Each row was made from one small tree. The marks that hang from a mark follow it in brackets, in the order of their numbers. Every link used is in the known rows. Write each row's tree.
Known rows
J996[J182[J395 J850] J726[J306] J878]: -0.910  0.053  1.706  0.043 -0.751  2.416  1.860 -1.570 -1.461 -2.579  2.348  2.946 -3.210  2.504 -3.398  2.645 -1.425  1.321  0.662  2.680 -1.048 -2.855 -1.257 -8.647 -3.970 -3.818
J399[J306[J182[J850]] J996]: -0.075  1.100  2.157 -1.253  0.050 -0.441  0.580 -2.576 -3.017  0.980  0.353 -0.235 -2.592 -1.056 -1.974  1.230 -2.629  0.957  0.940 -0.315 -0.783  0.184 -0.111  4.625 -5.569  0.344
J395[J399 J726]: -0.781  1.364  0.279  0.825  1.288  1.174  1.218 -0.738 -0.920  1.303 -0.040  1.026 -3.102 -1.871 -1.808  1.350  2.396 -1.682 -0.450  0.342  1.695 -1.562 -0.703 -2.919  0.574  2.704
J878[J656 J996[J182 J726[J306]]]: -1.688 -0.117  0.674 -0.603  1.438 -0.120  1.258  0.425 -1.120 -3.254 -0.044  1.933 -1.985  0.416 -4.727  2.785 -2.617  4.983  0.239  0.432 -1.990 -3.798 -2.347 -4.728 -2.453 -3.990
J850[J399[J306[J878]]]:  0.750  0.494  1.096 -0.890 -0.025  0.720 -0.504  0.479 -1.511 -0.795 -0.802 -0.046  1.133 -0.696 -0.671  0.470  0.269  1.077 -1.230 -0.938  0.836  0.683 -0.685 -2.821 -0.464 -0.901
J726[J306[J878]]: -0.173  0.072  1.374 -0.558  0.408 -0.729  0.976 -0.662 -0.794 -2.205  0.860 -0.007  0.888  0.050 -0.506  2.444 -0.376  1.270  0.693 -0.507  0.247 -0.075 -0.447 -4.109 -1.917  0.392
J395[J399[J306[J878[J656]] J996] J726]: -0.646  1.679  1.151 -0.069  1.940  0.498  1.246 -0.643 -3.184  0.373 -0.199  0.815 -3.514 -3.610 -3.584  1.460  0.931 -0.291 -0.178 -1.070  1.416 -1.667 -0.847  0.385 -2.563  1.224
J306[J182 J878[J656 J996[J726[J850]]]]: -0.968  1.490  1.743 -0.848  0.528 -0.838  1.503 -0.190 -0.577 -7.017  3.514  1.484  1.107 -0.179 -1.554  4.426 -4.207  2.629 -0.470  1.529 -0.536 -3.308 -2.166 -3.588 -2.613 -3.123
J399[J306[J182[J395] J878] J996[J726[J850]]]:  0.679  0.642  1.678 -1.075  0.016  0.663  1.436 -2.443 -3.728 -1.935  3.243  0.386 -2.207 -0.343 -3.163  3.586 -3.047  1.255  0.140  0.386  0.043 -2.052 -0.609  1.629 -6.603 -0.635
J306[J182[J850]]: -0.313  1.377  1.620 -0.407 -0.828 -0.311  0.703 -2.651  0.295 -0.998  1.321  0.489 -0.478  0.431  0.259  2.365 -2.391 -0.978  0.375  1.793 -0.487 -0.549 -0.698 -1.647 -2.112  0.439
J399[J306[J182[J395[J726] J850] J878[J996]]]: -0.776  0.901  2.427 -0.402 -0.643 -0.288  1.306 -3.371 -2.564 -2.686  2.318  0.332  0.620 -1.071 -2.476  3.148 -2.488  0.974  0.788  0.447 -0.081 -0.203 -0.768 -1.190 -5.150  0.250
J389[J878[J656 J996]]: -1.419 -0.042  1.649 -1.350  1.522 -1.031 -0.128  1.349 -0.275 -4.145  1.022  0.945  3.241 -1.492 -1.647  0.494 -2.335  0.517  1.989  0.304  0.020 -0.030 -1.176 -0.412 -2.115 -2.878
J996[J726[J306[J878] J850]]: -0.172  0.008  0.603 -0.922  0.686  0.208  1.437 -1.487 -0.627 -2.613  2.064  1.155  0.228  0.801 -2.235  3.702 -0.876  0.561  0.229  1.169  0.357 -1.979 -1.169 -2.906 -3.040 -0.477
J399[J306]:  0.050  0.147  0.493 -0.293 -0.389 -0.134  0.338 -1.000 -2.000  0.421 -1.150 -0.746  0.523 -0.703 -2.696 -1.347  0.078  1.161 -0.043 -1.228 -0.142  0.923  0.149  2.188 -2.685  0.261
J850[J399]:  0.633  0.058  0.361 -0.551  0.262  1.081 -0.726  0.593  0.031  0.626 -0.755  0.396 -0.161  0.078  0.677  0.979  0.559  0.304 -1.216  0.029  0.514  0.153 -0.711 -3.520  1.609 -0.468
J726[J306 J850[J399]]:  0.023 -0.207  1.410 -1.841  1.245 -0.307  1.086 -2.134 -0.005 -0.449  0.009  0.213  0.079  0.897 -0.364  3.355 -0.962  0.678  0.261  0.406 -0.719  1.361 -1.405 -2.043 -2.352  2.132
J182[J395[J399[J306] J726] J850]:  0.212  0.148  0.737  0.269  0.716  1.507  0.641 -5.901 -1.204  2.687  0.311  1.171 -2.175 -2.660 -2.244  3.289 -0.327 -3.132  1.182  1.126  0.033 -0.013 -0.438 -1.472 -3.745  2.228
J726[J306]: -0.215 -0.387  0.787 -0.321  0.424 -0.365  1.001 -1.422 -0.647  0.220 -0.263 -0.114 -0.443  0.440 -1.187  1.821  0.161  1.331  0.659 -0.325 -0.408  0.123 -0.342 -2.891 -1.722  1.244
J878[J656 J996[J726[J850[J399[J306]]]]]: -1.186 -0.317  0.233 -1.391  2.201 -0.320  0.490 -0.656 -0.863 -2.689 -0.064  1.763  0.325 -1.334 -4.013  2.659 -2.905  3.926 -0.198  0.475 -1.749 -2.180 -2.278  0.594 -2.405 -3.596
J878[J996[J726]]: -1.473 -0.132  0.610 -0.458  1.233  0.571  0.495 -0.051 -0.737 -1.592  1.595  1.505 -0.845  0.078 -1.434  2.477 -1.142  3.051  0.716  1.027 -0.324 -2.060 -0.884 -0.798 -0.964 -1.561
J850[J399[J306 J996[J878]]]:  0.266  0.327  1.453 -1.245  0.708  1.149 -0.413  0.856 -2.401  0.643 -0.649  0.574 -1.489 -0.753 -0.714 -0.006 -0.138  2.041 -0.829 -0.735  0.067  0.748 -0.452  0.537 -1.145 -1.696
J399[J996]:  0.019 -0.043  0.507 -0.717  1.013 -0.107 -0.212  0.292 -1.227  1.217  0.596  0.162 -2.791 -0.648  0.484  0.957 -1.044  0.519  0.740 -0.398 -0.259 -0.364  0.213  3.536 -1.445 -0.179
J395[J726[J306[J182 J878]]]: -1.545  0.515  1.573  0.616 -0.684 -0.746  2.091 -1.334 -1.416 -1.710  2.544  0.629 -0.858  0.155 -2.065  3.941  0.818 -0.421  0.030  0.741  1.463 -1.510 -1.035 -5.604 -1.652  2.288
J389[J878[J656 J996[J182[J395 J850] J726]]]: -1.303 -0.044  1.799 -1.214  1.000  0.080  0.195  0.318 -0.604 -4.350  1.715  1.842  1.628 -0.552 -3.017  1.812 -3.040  0.112  2.171  1.369 -0.197 -1.676 -1.650 -3.617 -3.622 -3.900
J395[J399[J996]]:  0.699  1.406  0.540 -0.596  2.453  1.423  0.198 -0.110 -1.033  1.612 -0.809  0.482 -3.989 -1.881  0.092  0.557 -0.098  0.142  0.151 -0.401  0.187 -1.007 -0.084  0.960 -0.593  0.849
J399[J306 J996[J182 J878]]: -0.819  0.896  2.096 -0.893 -0.061  0.451  0.880  1.423 -3.828 -0.811  0.074  0.350 -3.657  0.328 -2.657 -1.856 -1.321  3.012  0.489 -1.042 -0.927  0.109 -0.017  3.069 -4.361 -2.286

Write each row's tree
-1.304  0.813  1.778 -0.807  0.051  1.417  1.291  0.431 -1.047 -3.657  0.145  3.308 -2.190  1.483 -4.232  1.774 -1.643  2.503 -0.489  1.959 -1.322 -3.234 -2.404 -8.904 -2.643 -6.172 : J996[J182[J850[J399]] J726[J306] J878[J656]]
-1.221  1.156  1.914  0.455 -0.345  2.026  1.449 -0.697 -0.969 -1.887  1.542  2.421 -3.673  0.793 -1.339  0.707 -0.808 -0.659  0.545  2.013 -0.639 -0.972 -0.896 -5.645 -2.092 -1.817 : J996[J182[J395[J399 J726] J850] J878]
-0.885  0.473  1.722 -0.931  0.961  0.727  1.018 -0.655 -1.948 -0.724  2.337  1.966 -3.340  0.137 -1.263  2.706 -1.675  1.629  0.825  1.425 -0.413 -1.983 -0.558 -0.004 -3.258 -2.385 : J399[J996[J726[J306[J182[J850]]] J878]]
 1.183  0.134  0.400 -0.227  1.233  1.780 -0.132 -5.114  0.301  2.050  0.055  1.066 -1.692 -1.967  0.194  2.908 -1.592 -2.721  1.277  1.372 -0.827  0.069 -0.191 -1.601 -2.526  0.902 : J182[J395[J399] J850]
-1.187 -0.159  1.759 -0.999  0.927 -0.277  0.214  1.288 -0.627 -4.418  1.355  1.052  1.798 -0.428 -2.219  0.786 -2.741  0.624  1.959  0.546 -0.339 -0.685 -1.344 -3.023 -2.759 -3.030 : J389[J878[J656 J996[J182[J395]]]]
-1.503  0.169  2.073 -1.612  1.497 -0.743  0.935  0.007 -0.606 -5.049  2.197  1.470  2.628 -0.579 -3.053  2.593 -3.004  0.898  1.932  1.353 -0.051 -1.350 -1.886 -2.423 -3.734 -2.631 : J389[J878[J656 J996[J726[J306[J182] J850]]]]
-1.193  1.871  2.230 -0.747  2.232  0.309  2.501 -0.987 -2.143 -0.796  1.419  1.276 -5.246 -0.995 -2.040  4.041  0.083 -0.653  0.772  0.258  1.019 -1.630 -1.524 -2.817 -3.410  3.360 : J395[J399[J996[J182]] J726[J306[J878] J850]]
-1.365 -0.435 -0.232 -0.556  1.941 -0.290  0.330  0.027 -0.456 -2.534  0.212  1.860  0.005 -1.295 -3.521  2.345 -2.363  3.789 -0.008  0.542 -1.554 -3.093 -1.814 -0.591 -1.178 -4.136 : J878[J656 J996[J726]]
-0.066  2.267  1.835 -0.920  1.606  0.979  0.726 -0.749 -1.736 -1.369 -1.111  0.497 -1.579 -1.898 -1.676  0.146 -0.863  1.170  0.449 -0.686  0.065 -0.305 -0.657 -1.273 -2.713  0.082 : J395[J399[J306[J878[J996[J182[J850]]]]]]
 0.254  0.502  1.561 -0.424 -0.069 -0.372  1.117 -1.892 -3.829 -1.509  1.874 -0.038 -1.859 -1.744 -3.423  2.675 -2.633  1.385 -0.051 -0.762 -0.241 -1.465 -0.625  1.262 -5.463 -0.827 : J399[J306[J182[J395[J726]] J878[J656]] J996]
 0.011  0.046  0.817 -0.651  0.828  0.643  0.841 -0.882 -1.958  0.685  1.634  0.894 -3.823  0.333 -1.663  3.283 -1.099  1.420  0.421  0.584  0.035 -2.677 -0.455 -0.489 -2.786 -0.410 : J399[J996[J726[J306[J182]]]]
-0.712  1.456  0.643  0.616  1.002  1.076  1.452 -1.435 -2.338  1.628 -0.882  0.511 -2.752 -2.366 -3.705  0.448  2.457 -0.839 -0.492 -0.508  1.610 -0.883 -0.609 -1.364 -1.247  2.838 : J395[J399[J306] J726]
-0.202  1.141  2.885 -0.914 -0.008  0.447  0.632 -2.809 -0.406 -4.479  4.071  1.428  0.530 -0.211  1.375  6.132 -4.239  0.622  0.634  2.165 -0.281 -1.107 -1.449 -5.805 -2.859 -1.061 : J306[J182[J395 J850[J399]] J878[J996]]
 1.097  0.795  0.626  0.174  0.149  1.948  1.572 -3.082 -0.932 -0.301  2.557  0.718 -3.362  0.617 -1.074  3.856 -2.053 -0.303 -0.520  1.937 -0.345 -2.574 -0.788 -3.437 -2.531  1.224 : J306[J182[J395[J399[J996[J726[J850]]]]]]
 0.079  2.098  2.644 -0.963 -0.701 -0.311  0.336 -1.223  0.070 -4.154  2.542  0.842  1.206 -0.104  1.570  3.795 -2.850 -0.901 -0.225  1.572  0.628 -0.746 -1.193 -5.059 -1.691 -1.056 : J306[J182[J850[J399]] J878]
 0.031  0.553  1.490 -0.954  0.483  1.451 -0.361  2.327 -1.226 -0.271  0.121  1.174 -3.061  0.818  0.665  0.602 -0.437  1.612 -0.856  0.181 -0.009 -0.402 -0.815 -2.864  0.384 -2.214 : J850[J399[J996[J182 J878]]]
 0.225  0.116  0.865 -1.086  1.236  0.956 -0.689  1.586 -0.892 -0.003 -0.289  1.201 -1.540 -0.737  0.383  0.913 -0.618  1.504 -1.039 -0.040 -0.238 -0.236 -0.880 -0.935  0.639 -2.785 : J850[J399[J996[J878[J656]]]]
-0.255  0.381  1.358 -0.070  1.163  1.225  0.737 -5.470 -1.443  0.957  1.169  1.472 -1.658 -2.955 -1.897  4.119 -1.074 -2.162  1.587  1.147  0.042 -0.161 -0.682 -1.697 -4.111  1.635 : J182[J395[J399[J306[J878[J996]]] J726] J850]
-1.718  0.499  2.350 -1.562  1.117 -0.968 -0.009  1.251 -0.277 -4.618  0.841  1.255  2.221 -0.785 -1.836  0.526 -3.107  0.235  2.369  0.678 -0.382 -0.197 -1.508 -1.700 -3.073 -3.277 : J389[J878[J656 J996[J182[J850]]]]
-1.141 -0.272  0.748  0.018  0.390  1.611  1.002 -0.068 -1.237 -1.948  2.054  1.663 -2.898  1.610 -2.268  2.903 -1.745  3.238  0.650  1.329 -0.850 -2.970 -1.136 -4.522 -1.901 -1.731 : J878[J996[J182[J395] J726]]
 0.160  1.219  1.320 -0.382 -0.789 -0.834  0.982 -0.833 -2.181 -3.430  0.304 -0.470  1.591 -0.956 -3.148  0.350 -1.962  1.709 -0.796 -0.787 -0.196 -0.633 -0.791 -0.808 -3.643 -1.456 : J399[J306[J182 J878[J656]]]
-1.604  0.123  1.982 -1.259  1.155 -0.295  0.667  1.512 -0.975 -4.769  1.304  1.536  1.568 -0.053 -3.527  1.430 -2.297  1.444  1.874  0.765  0.040 -1.864 -1.767 -4.509 -3.225 -3.518 : J389[J878[J656 J996[J182 J726[J306]]]]
 0.425  1.533  1.749  0.197 -0.036  0.848  1.889 -2.111 -1.319 -3.458  4.394  0.816 -1.762 -0.363 -0.147  5.080 -2.159 -1.148 -0.344  1.580  0.962 -2.278 -1.012 -4.860 -2.682  1.348 : J306[J182[J395[J399[J996] J726[J850]]] J878]
-0.999  0.847  0.786 -0.722  0.024  1.576  1.386  2.377 -0.723 -4.920  1.110  2.956 -1.822  2.250 -3.697  0.306 -1.723  2.325 -1.621  2.000 -1.126 -3.207 -2.405 -5.603 -1.377 -6.044 : J996[J182 J726[J850[J399]] J878[J656]]
-0.874  1.014  2.145 -1.053 -0.041 -0.693  0.487 -0.501 -2.296 -2.948  0.199 -0.004  0.983 -0.852 -1.974  0.260 -1.824  2.127  0.976 -0.905 -0.302  0.661 -0.489  0.794 -4.167 -1.157 : J399[J306[J878[J996[J182[J850]]]]]
-0.327  0.879  2.119 -0.882  0.167 -1.373  1.412 -2.467 -0.449 -3.392  1.116  0.524  0.866 -0.327 -1.326  4.112 -2.651  0.983  0.615  0.547 -0.703 -0.974 -1.385 -5.182 -3.526 -0.569 : J726[J306[J182[J850] J878[J656]]]
 0.052 -1.567 -0.187  1.168 -0.393  0.977  1.244 -3.364 -1.157  1.448  1.881  0.504 -1.688 -0.042 -2.098  3.697  0.778 -1.088  0.354  0.733  0.259 -0.909 -0.271 -4.524 -1.689  2.275 : J182[J395[J726[J306]]]
-0.509  0.517  1.928 -0.226 -0.854  1.987  0.490 -0.054 -0.520 -2.218  1.192  2.093 -2.232  1.728 -0.114  0.518 -1.702  0.296  0.170  1.886 -1.211 -0.118 -0.890 -5.898 -1.594 -3.371 : J996[J182[J395 J850[J399]] J878]
 0.579  0.177  1.357 -0.049  0.487  0.902  1.842 -3.251 -1.426  0.436  1.190  0.127 -2.999  0.618 -1.467  4.076 -1.154  1.324  0.426  0.579 -0.624 -1.310 -0.619 -5.246 -3.045  2.194 : J726[J306[J182[J395[J399[J996]]]]]
